What can hang from each mark
siro: birar gutofa lise nivan nuted pevod sevev tirunog vutete zadu
nuted: nivan siro vutete
gutofa: siro tirunog
birar: siro tirunog
vutete: nuted
tirunog: birar gutofa sevev siro
nivan: nuted siro

In the rows, zero is written as 128.
Known rows, with every way that one mark hangs from another
tirunog(gutofa sevev): [120 121 105 116 169 174 153 107 105  85  84 114 131 122 146 197 116 147
 105 111 144  59 116 128 161 131 112  95 149 127 116 125 131]
birar(siro(nuted) tirunog(gutofa)): [114 124 135 125 155 175 170  98  93  83  86 124 136 105 164 180 146 158
 103 104 156  53 107 138 173 130 122  73 142 153  98 114 100]
tirunog(siro): [129 119 119 118 136 180 161  86 128  93 107 139 158 127 141 161 113 174
 132 111 161  84 123 100 182 126 115 119 129 128 103 127  99]
nuted(siro): [110 119 107 119 130 158 160  83 131 119 108 134 159 152 146 156 109 169
 129 115 153 113 131  90 178 111 131  98 146 133 101 121 103]
siro(gutofa nivan(nuted) pevod tirunog): [132 134 138 161  77  97 158  83  48 135  70 139 162 131 187 123  96 191
 151  95 168 124  82 120 180 100 143  81 153 138  86  87 104]
nivan(siro(pevod tirunog(gutofa) zadu)): [117 119 132 125  95 121 152  90 104 105  94 133 165 150 170 159 108 140
 155 109 170  89 107 122 158  96 146 101 152 146  87 101  84]
nuted(nivan siro): [117 131 115 102 129 152 167  69 133 123 104 125 165 159 157 138 143 169
 129 111 158 122 137 109 177  76 140  80 143 135 115 117  93]
nuted(nivan siro(birar gutofa zadu) vutete): [127 123  96 122  76 112 147  53 120 169  85 112 164 160 176 137 120 146
 176 126 169 110 139 109 201  67 165  84 123 110  78 113  68]
gutofa(tirunog(sevev siro(nivan pevod vutete))): [119 125 110 115 136 170 158 118 130  75  92 137 162 109 133 160 115 160
 109 112 155  97  85 127 151 154 112  97 169 142  92 117 121]
tirunog(gutofa siro(sevev)): [142 126 109 120 132 176 157  94 104  97  89 133 144 118 161 164 114 160
 116 115 157  59 114 136 172 137 107 108 133 139 105 110  86]
nuted(nivan siro(gutofa lise zadu)): [125 130 107  99 118 116 155  80 124 128  83 125 148 154 181 120 132 147
 159 113 165 121 130 142 174  75 163  78 145 123  86 108  79]
nuted(nivan siro(birar(tirunog) pevod zadu) vutete): [107 109 113 113  64 130 160  80 131 150  94 112 159 166 163 142 143 139
 173 104 175 109 119 119 179  62 170  82 128 125  74 107  75]
birar(siro): [124 116 119 115 143 167 166  85 123  83 109 132 166 122 154 167 128 176
 134 108 156  70 134 127 185 122 126 110 121 130 105 132  94]
birar(siro(gutofa) tirunog(sevev)): [118 115 109 144 162 161 162  55  90  86  82 122 127 115 149 170 109 175
 118 112 147  50 116 115 167 121 126  97 134 127  96 118 114]
birar(tirunog(siro(nuted))): [122 124 128 132 141 174 167  95 111 100  93 134 135 121 147 164 118 165
 116 104 162  80 103 102 177 128 118  87 136 138  99 116 104]
vutete(nuted(nivan(siro))): [117 129 146  93 105 161 162  92 143 109 104 115 154 163 146 154 183 167
 125 110 159 102 124 103 174  72 136  77 123 126 114 130  97]
nivan(siro(gutofa lise pevod tirunog)): [122 117 123 145  99  96 147  74  86 129  77 143 161 158 176 125  79 175
 160 107 171 108 108 101 164  99 145  89 137 119  64 101  87]
vutete(nuted(nivan siro(birar))): [117 121 126 103  88 173 157  88 142 117 103 111 158 163 153 150 174 160
 134 108 155  99 131 100 199  75 134  78 118 118 109 129  87]
tirunog(gutofa(siro) sevev): [119 123 109 122 161 190 157 110 115  88  85 119 136 116 129 190 116 142
 104 113 146  58 118 118 168 128 109 104 157 137 105 123 138]
nuted(nivan vutete): [124 129 116 108 119 139 163  87 131 148  91 114 158 147 163 158 144 167
 148 115 168 104 133 116 181  86 144  80 113 109 108 130  95]
siro(lise sevev zadu): [154 115  90 106 113 111 150 150 123 111  84 123 138 131 189 145  94 130
 170 103 167  82 115 187 167 127 144  93 119 108  90 114  75]
nivan(siro(birar pevod sevev tirunog vutete zadu)): [154 106 107 130  40  91 141  98 105 135  89 123 177 157 188 138  67 134
 177 102 177  78  94 140 175 106 142 105 117 123  67  99  49]
tirunog(birar(siro) gutofa sevev): [123 116 108 117 171 203 165  98 118  68  94 106 138  96 164 218 121 154
  92 133 136  23 122 128 158 120 116 102 168 153 114 123 111]
birar(tirunog(siro(gutofa vutete))): [124 123 118 132 131 164 154  72 111 115  78 128 127 126 154 160 103 170
 123 112 163  73  96 100 173 138 123 102 128 126  85 114 102]
siro(birar gutofa pevod zadu): [130  99 107 136  71 118 142  93 101 103  85 130 150 135 179 146  98 144
 184  87 170  87  92 128 196 124 148 123 114 117  72  97  87]
nivan(nuted): [133 137 134 101 132 137 160 113 117 129 104 124 164 145 166 163 124 180
 127 112 164 103 115 114 166 105 137  78 133 135 112 130 116]
vutete(nuted(nivan(siro(zadu)))): [119 128 146  88  97 154 159 101 149 105 106 113 152 161 151 155 184 152
 138 111 162  98 122 116 174  68 145  82 127 128 111 129  91]
vutete(nuted(siro)): [ 99 118 126 109 101 177 156 102 144 107 109 122 144 156 134 164 157 167
 125 113 148 104 123  85 185 104 129  93 134 127 101 132 102]
birar(tirunog(gutofa(siro))): [114 128 120 134 152 189 161 101 116 105  77 123 124 123 152 182 123 148
 110 109 158  64 108 111 169 132 121  86 144 144 106 111 128]
nuted(nivan siro(pevod tirunog(birar) zadu) vutete): [107 120 111 122  64 129 163  77 129 152  95 114 168 150 182 148 130 148
 173 127 167 109 123 112 172  53 169  88 153 137  84 104  59]
birar(siro tirunog(gutofa sevev)): [112 117 117 125 176 188 165  81 100  69  85 115 128 112 148 195 133 154
 100 112 146  32 118 137 157 123 119  89 143 139 106 123 119]
tirunog(birar): [130 120 109 123 140 179 163 107 140 108 101 119 147 119 176 192 104 169
 123 125 151  72 117  97 173 122 126  99 147 139 119 120 103]
birar(siro(lise tirunog(gutofa))): [133 122 112 129 142 155 156  96  97  89  78 128 160 114 187 164 113 159
 143 114 160  48 136 153 185 125 126  88 122 116  95 127  80]

Rows
[162 138  83 129  88 108 145 124 113 128  62 118 140  95 209 149  80 136
 136 132 158  92  73 171 168 157 138  83 168 147  88  88  77] => siro(gutofa(tirunog(birar)) nivan sevev vutete zadu)
[128 131  99 118 163 180 160 116 152  82  92 127 164 102 185 180 114 165
 117 140 152  67 123 122 159 147 125  73 156 142 112 126 100] => gutofa(tirunog(birar(siro(lise))))
[124 124 134 102  90 157 156 136 131 113  90 114 142 130 148 165 149 157
 120  99 159 103  91 134 190 130 126  91 136 128  93 128 108] => siro(nivan vutete(nuted))
[134 137 128 126 127 159 163 122 101 120  75 118 127 122 168 168 123 139
 116 109 163  73  95 148 163 115 135  71 158 159 104 100 118] => birar(tirunog(gutofa(siro(nivan(nuted) sevev zadu))))
[116 105 117 109 150 202 162 124 120  63  87 121 131 104 152 194 118 150
 105 117 148  45  98 130 141 122 119 111 174 150  82 112 111] => tirunog(birar gutofa sevev siro(lise pevod))
[118 118 118 112  87 152 158 128 125 119  94 123 140 150 150 141 144 161
 129 106 151 113 116 129 183 103 132  75 140 124  90 118  93] => vutete(nuted(siro(lise nivan sevev)))
[146  96  98 124  78 121 146 152  99 104  66 117 126 132 202 149  99 112
 174  78 175  55  84 198 165 129 147  86 111 117  68  91  75] => siro(birar(tirunog(gutofa)) lise pevod sevev zadu)
[165 131  78 163  99 109 141  99  78 134  63 132 157 111 200 133  71 162
 134 114 158  86  94 124 200 160 109  60 119 117  92  94  75] => siro(birar gutofa(tirunog) nuted sevev)
[121 129 113  93 133 142 165  91 135 126  94 125 160 159 167 130 140 162
 138 108 162 122 138 130 171  76 148  69 139 124 100 120  89] => nuted(nivan siro(lise))
[122 124 141  86 106 127 165  86 134 120 101 124 169 164 157 138 149 168
 133  96 172 117 104 124 155  81 145  88 133 139  92 113  91] => nuted(nivan(siro(pevod vutete)))
[138 121 103 133  97 113 159 124  96 150  87 124 149 125 165 153  99 166
 138 108 161 100 107 128 184 131 123  79 120 121  88 114  79] => siro(nuted(vutete) sevev)
[133 141 145 111 120 101 153  67 100 150  98 131 172 168 164 143 107 192
 125 129 167 117 115  82 154  80 149  71 150 146  89 116 108] => nivan(nuted siro(gutofa))
[137 120 112 112 122 144 145  94 119 114  77 134 144 126 159 143  96 170
 141 113 168  84 106 122 181 142 126 112 122 110  64 125  87] => tirunog(siro(gutofa lise vutete))
[124 134 155 103  84 104 151  98  96 143  90 124 180 165 174 152 115 171
 126 115 175 101  89 114 141  89 146  71 153 155  74 111  91] => nivan(nuted siro(pevod tirunog(gutofa) vutete))
[123 107 124 102  49 151 155 150 147 104  98 122 143 131 138 145 139 136
 155  87 166  87  81 146 175 127 135 127 128 142  64 110  88] => gutofa(siro(pevod sevev vutete(nuted) zadu))
[141 127 103 159 131 143 160  98  78 108  79 125 154 116 164 165  77 159
 134 107 152  86 117 127 190 113 116  88 150 115 120 115 111] => siro(nivan tirunog(sevev))
[119 116 121 118 141 165 166  93 125  78 100 123 141 118 163 174 132 148
 143 108 161  54 121 144 172 116 142 101 129 137 102 121  94] => birar(siro(zadu) tirunog)
[141 119 115 131 119 145 171 102  99  91  92 124 138 108 174 155 118 147
 139 102 161  65 108 177 174 116 139  91 139 147 103 102  83] => birar(siro(nivan sevev zadu) tirunog)
[123 128 119 110 132 180 154 117 129 110  82 121 143 121 148 181 124 144
 114 110 160  69 107 123 178 144 117 104 143 141  92 121 116] => tirunog(gutofa(siro(vutete)))
[135 141 143 101 108  91 150  80 110 144 101 128 169 165 170 145 110 168
 143 130 171 114 112 103 153  74 162  78 155 150  85 113  99] => nivan(nuted siro(gutofa zadu))
[148 111 106 136 130 180 160  92 104  86  98 127 161 118 133 167  90 157
 126 106 156  70 119 116 196 116 107 113 140 119 103 124 111] => tirunog(sevev siro(birar nivan))
[122 110 123 114  86 109 149  99 116 109  96 124 165 153 154 157  90 138
 156 108 167  89  94 124 152 100 144 110 149 133  72 113  84] => nivan(siro(pevod tirunog(sevev) vutete zadu))
[149 123 105 112  96 115 155 139 105 134  85 121 147 120 173 149  98 158
 124  97 161  94  84 152 181 153 114  84 122 128  85 112  74] => siro(nuted sevev vutete)
[173 121  79 167  91 137 139  89  70 133  62 117 157 124 213 162  62 144
 151 111 160  39 119 143 205 132 107  84 100 101 114 104  62] => siro(birar sevev tirunog(gutofa))
[134 130 131 113 108 129 165 145 103 122  87 125 154 113 159 157 117 155
 115  92 165 118  81 144 193 143 122  79 153 141  86 114 102] => siro(nivan nuted vutete)
[118 118 128 155 101  99 155  68  67 120  84 140 162 145 155 138  82 176
 136 106 159 109  95  86 166  99 130  88 155 136  72  96  94] => nivan(siro(gutofa nuted pevod tirunog(sevev)))
[130 120 122 123 106 104 162 117  90 112  81 131 154 104 174 140 122 151
 160 109 169  98 115 168 195 115 155  84 143 128  57 114  79] => birar(siro(gutofa lise nivan nuted(vutete) zadu))
[142 126 135 100  79  98 148  98 127 167 108 114 188 175 167 162 107 151
 163 134 180  98 127 102 170  66 165  73 130 132  77 130  86] => nivan(nuted(vutete) siro(birar zadu))
[120 116 113 132 161 187 163  84 115  87  93 125 128 125 131 178 104 161
 113 110 153  62 111 101 161 122 114 101 140 125 108 123 122] => birar(tirunog(sevev siro))
[121 110 122  99  48 148 156 107 136 110 104 113 153 163 161 134 174 144
 155  93 160 101 110 135 186  72 146  90 119 128  94 109  68] => vutete(nuted(nivan siro(birar pevod sevev zadu)))
[111 113 114 125 145 208 164 121 127  80  90 113 132 104 143 205 118 146
  97 118 142  48  99 108 153 121 116 111 181 163  99 108 132] => tirunog(birar gutofa(siro(pevod)) sevev)
[125 106 114 124  87 119 157  89  98  99  79 123 129 118 176 142 115 155
 153  92 165  62  77 169 159 132 147 114 123 141  61  94  70] => birar(siro(gutofa pevod sevev vutete zadu) tirunog)
[120 145 120 114 129 127 154  83 113 140  95 132 169 152 167 143 115 186
 119 133 156 124 116  88 160 106 142  62 160 146  98 117 111] => nivan(nuted(siro(gutofa(tirunog))))
[142 127 112 150  85  94 155  85  85 164  88 131 173 147 173 142  75 168
 144 126 166 100 119 101 177  99 128  69 132 127  84 109  64] => nivan(siro(nuted(vutete) sevev tirunog))
[133 113 113 135  77 150 134  87 111 135  63 104 122 139 173 166 116 155
 137 106 162  60  86 100 202 136 126  87  95  99  76 121  93] => siro(birar(tirunog) gutofa vutete(nuted))
[ 93 118 141  94  84 168 166  97 142 103 109 121 150 165 138 141 194 170
 130  95 155 120 113 104 176  74 142  87 134 135  99 119  97] => vutete(nuted(nivan siro(pevod)))
[142 142 142 107  99 101 150  88 109 159  95 121 186 167 176 151  94 175
 131 131 173 101 110 101 156  85 143  68 142 138  89 127  86] => nivan(nuted siro(tirunog vutete))
